Each row was made from one path, in order. Every step used is in the known rows, and no mark comes twice. Write each row's path.
In the rows, zero is written as 128.
Known rows
L > Q > U: [131 124 156 162 159 110 187 117 217 115 121 119 125 131 144 202 120 119
 148 159 101 134 112 179 100 140 160]
M > J: [125 136 125 128 136  75 178 123 136 155 102  89 111 118 132 184 107 106
 169 109 110 162 127 146  92 121 161]
H > K > X: [101 136 148 138 140 177 174 113 152 147  63  78 149 118 126 168 101 118
 140 119 126 151 120 140 105 128 111]
X > U > H > V > Y: [119 140 155 143 144  81 192 134 165 142  84 128 126 142 116 165 105 125
 155 127 144 134  77 118 111 142 128]
U > H: [132 129 141 122 148 142 170 105 150 173 107  88 108 149 130 164 127 119
 146 143 114 144  82 103  99 153 113]
Y > R > T > V > X > U > H: [136 136 126  97 124  87  49 141 124  91 129 138 115 123  75 175 115 124
 149 115 115 140 104 137 101 164 109]
H > K > X > U: [ 96 148 140 139 135 134 166 123 153 133  51  83 155 117 125 167  95 118
 145 117 132 146 115 143 111 149 115]
L > Q > U > X > V > H: [146 136 141 168 169  67 214 119 236 112 153 118 125 151 133 196 136 118
 134 163 120 117 117 185 103 166 157]
Y > R > T: [137 116 133  98 123 118 145 132 114  91 118 120 112 107  86 167 109 120
 152 115  80 160 111 168  94 119 112]
H > K: [118 130 146 141 140 156 218 124 147 139  56  99 142 107 126 182 100 117
 129 111 127 163 107 154 105 126 116]
U > H > K > X > V > Y: [122 144 162 135 149 158 192  93 178 169  67  84 146 150 114 153 113 120
 123 127 146 135  86  87 103 122 113]
V > H > K > X > U: [106 141 145 141 153  84 153 120 159 142  62  94 136 141 115 151 129 105
 127 110 137 132 125 154 112 142 110]
R > T > V > H > K > X > U: [127 140 147 120 143  67  38 140 155  67  94 105 135 110 116 175  93 119
 144 101 143 131 120 157 100 146 116]
M > T > V: [122 145 131 118 121  74 145 147 143 177 118  92 126  96 126 210  98 107
 165 105 134 149 115 157 116 151 124]
R > T > V > H > K: [141 126 152 122 147  88  74 138 150  73 100 113 128 104 117 184  98 117
 132  98 137 143 116 164  96 128 116]
Y > C > T > V > H > K > X: [117 134 132 114 115 117 109 133 127  74  90 107 120 115 117 116 115 104
 129 123 101 155 133 144 126 140 116]
C > T > V > H: [139 129 141 131 149 100  94 149 132  61 121 108 110 110 130 178 132  90
 139 115 118 145 114 161 113 134 130]
U > X > V: [149 142 121 139 140 121 234 141 153 134 153  83 123 136 125 176 127 132
 158 137 122 143 118 159  95 175 122]
L > Q: [128 113 161 146 164 146 187 139 218 145 121 105 110 137 142 175 119 114
 148 136  99 131 108 168  98 125 149]
M > Y > R > T > V > X > U: [124 189 124  94 101  75  83 163 140 102 118 138 124 105  95 162 100 119
 174 102 122 141 114 160 101  97 137]
Q > U > X: [135 143 131 148 137  98 186 102 144 110 150 103 137 129 135 201 126 126
 160 171 112 147 127 168  99 171 132]
T > V > X > U: [127 139 142 137 133 113  40 174 131 122 124 124 121 129 116 187 133 126
 166 108 144 134 136 152 102 178 125]
Y > C > T > V > H > K: [127 130 130 117 115 105 137 141 124  68  85 120 115 107 117 126 115 103
 123 118 100 164 126 152 127 138 119]
Y > R > T > V > H > K > X > U: [119 137 125 106 124  66  72 141 131  80  92 123 128 105  70 178 106 121
 135  98 121 143 123 159 106 151 109]
Q > U > H > K > X > V > Y > R: [128 151 144 145 131 103 200  77 160 124  75 114 155 132  92 190 121 128
 125 148 136 146  98 118 106 140 126]
Y > C > T > V: [131 125 128 110 106 127 125 150 112  67 110 113 105 104 126 128 112 112
 150 129  83 168 126 150 118 144 125]
K > X > U > H > V > Y: [100 143 162 136 143 120 134 121 165 153  96  97 134 154 117 146 112 124
 168 135 138 121 102 107 107 135 121]
C > T > V > H > K > X > U: [119 148 135 135 145  84  79 143 144  53  92 102 133 108 125 175 115  89
 134 112 136 138 113 152 123 150 126]
L > Q > U > H > K > X > V > Y: [129 140 172 166 165 118 200  91 252 129  96 112 150 150 128 184 115 120
 123 157 134 118  93 132 105 123 156]

Which path is each row?
[132 127 135 110 111 141  91 151 110  69 126 124 110 120 123 117 122 106
 151 130  88 159 133 149 119 142 122] -> Y > C > T > V > X
[128 178 123  90  99  95 124 155 141 111 110 122 116  89  99 174  95 123
 169 104 110 153 111 158  95  82 138] -> M > Y > R > T > V
[133 124 130 111 115 100 117 146 116  71 110 118 100 116 120 120 127 105
 139 125  89 160 130 153 121 141 123] -> Y > C > T > V > H
[128 135 153 161 165 112 201  92 239 132  98 119 137 138 139 204 109 116
 122 164 122 131  85 143 108 151 151] -> L > Q > U > H > K
[136 125 161 121 132 134 103 152 123  59 121 125 121 100 106 170 123  97
 140 111 108 151 116 149 109  88 137] -> C > T > V > Y > R
[157 122 161 124 126 111 211 146 140  93 103 120 126 119  83 155 121 128
 145  99 109 151 112 163  86  83 130] -> X > V > Y > R > T
[137 130 138 128 137 133 104 151 126  57 122 102 117  95 137 187 113  98
 152 121 111 156 108 155 110 138 134] -> C > T > V
[132 114 189 116 122 149 168 130 128  92 104 123 122 132 122  89 122 103
 144 126  81 154 127 143 109  46 133] -> V > Y > C > T
[124 137 149 135 142 122 103 149 131 130 122 123 127 154 124 148 136 110
 170 123 121 133 125 160 103 155 120] -> V > X > U
[105 141 156 117 137 104 111 118 158 121 105 112 134 144  94 144 100 124
 163 130 128 123  97 114 105 126 114] -> K > X > U > H > V > Y > R > T
[134 130 129 102 119  90  54 157 113  75 129 140 118 109  76 178 113 125
 156 105 109 145 122 166  99 153 114] -> Y > R > T > V > X > U
[130 121 132 108 110 136 173 131 110  73 106 109 107 116 133 107 112 103
 151 139  65 169 117 155 119 125 122] -> Y > C > T
[115 143 136 144 136 160 212 122 158 135  57  75 152 115 118 175 101 124
 139 111 136 152 115 145 102 144 115] -> H > K > X > V
[103 149 135 122 137 115 107 114 151 155 100  72 125 152 129 150 119 121
 172 143 119 127 103 110 105 174 113] -> K > X > U > H
[128 128 152 167 168 106 211 106 240 131 120 133 123 140 135 211 110 123
 139 167 125 127  83 149 107 155 155] -> L > Q > U > H > V
[140 119 130 101 127  81  86 147 119  88 121 128 104 107  74 181 123 123
 140 101 103 149 124 168  96 135 112] -> Y > R > T > V > H
[126 142 146 129 149 119  96 129 143 149 124 120 124 170 123 145 137 110
 160 135 129 126 102 126 106 169 113] -> V > X > U > H
[151 139 148 130 130 123 226 137 151  92 155 104 129 140 119 122 124 117
 146 140 108 142 123 150 106 119 129] -> U > X > V > Y > C > T
[123 128 133 104 128 100  79 134 131  91 101 118 123 104  71 178 111 121
 131  99 116 145 127 156 102 135 106] -> Y > R > T > V > H > K > X
[123 140 164 122 125  81 141 145 153 180 117 104 136 106 120 192 103 105
 159  97 139 140 122 149 113 100 130] -> M > T > V > Y
[138 125 172 130 141 141  99 149 135  60 121 114 126 104 131 168 118  96
 147 115 115 147 113 147 107  86 141] -> C > T > V > Y
[138 144 150 118 143 103  29 134 154  76 112 125 141 121 119 178  89 120
 145 113 149 133  97 133 101 156 111] -> R > T > V > X > U > H > K
[110 142 143 127 150 166 165  87 168 177  74  77 137 144 125 162 109 116
 129 137 134 140  85  89 108 151 104] -> U > H > K > X
[112 143 125 116 112  84 102 142 128  62  80 112 123 114 116 117 109 105
 134 122 106 152 129 146 132 155 119] -> Y > C > T > V > H > K > X > U
[134 123 143 137 144  90  90 159 139 139 109 106 102 123 114 191 148 124
 143 101 137 138 137 157  98 156 124] -> T > V > H
[137 109 188 109 131 134 144 130 131 105 113 133 126 125  86 138 120 117
 145 108  92 147 121 154  89  41 124] -> V > Y > R > T
[131 141 127 103 126  92  70 136 132  90 106 141 130 114  72 181 103 121
 132 107 128 144  99 136 107 161 106] -> Y > R > T > V > X > U > H > K
[148 135 149 132 127 122 232 140 154 132 148 102 126 147 113 128 130 134
 151 135 114 142 132 149  99 127 125] -> U > X > V > Y > C
[129 156 127 153 137 105 199  76 165 122  75  93 153 129 122 203 112 127
 134 157 140 148  91 122 105 179 124] -> Q > U > H > K > X > V
[121 148 147 135 150 123 116 123 151 147  99 123 139 163 121 151 126 108
 144 129 141 129  98 124 112 166 110] -> V > X > U > H > K
[130 141 126 107 112 105  79 143 121  74 119 128 111 132 121 114 118 106
 148 138 100 150 110 125 127 170 119] -> Y > C > T > V > X > U > H
[128 109 190 119 118 150 177 134 132 141  96 120 119 140 114  95 129 124
 148 121  88 153 139 140  99  58 128] -> V > Y > C
[125 129 150 142 159 158 174 118 164 172 122 129 116 160 115 170 122 121
 148 136 145 133  80 109 107 155 111] -> U > H > V > X
[114 138 158 137 123 160 212 122 156 133  52  91 153 123 108 131 103 129
 132 109 126 151 128 137 107 106 117] -> H > K > X > V > Y > C
[123 183 124  98  89 110 147 155 138  97 101 113 112  97 136 125  98 109
 168 122  98 161 116 147 116  87 148] -> M > Y > C > T > V
[138 120 129  99 118 109  95 150 114  85 121 125 111  94  80 189 109 129
 151 106  98 158 119 163  93 138 115] -> Y > R > T > V
[123 150 140 138 139 115  56 152 149 135 100 125 134 133 112 190 123 123
 143 111 163 133 114 122 110 186 117] -> T > V > X > U > H > K
[122 148 134 133 146 153 196  95 171 166  68  75 139 141 119 168 109 122
 128 131 142 141  81  94 106 163 107] -> U > H > K > X > V
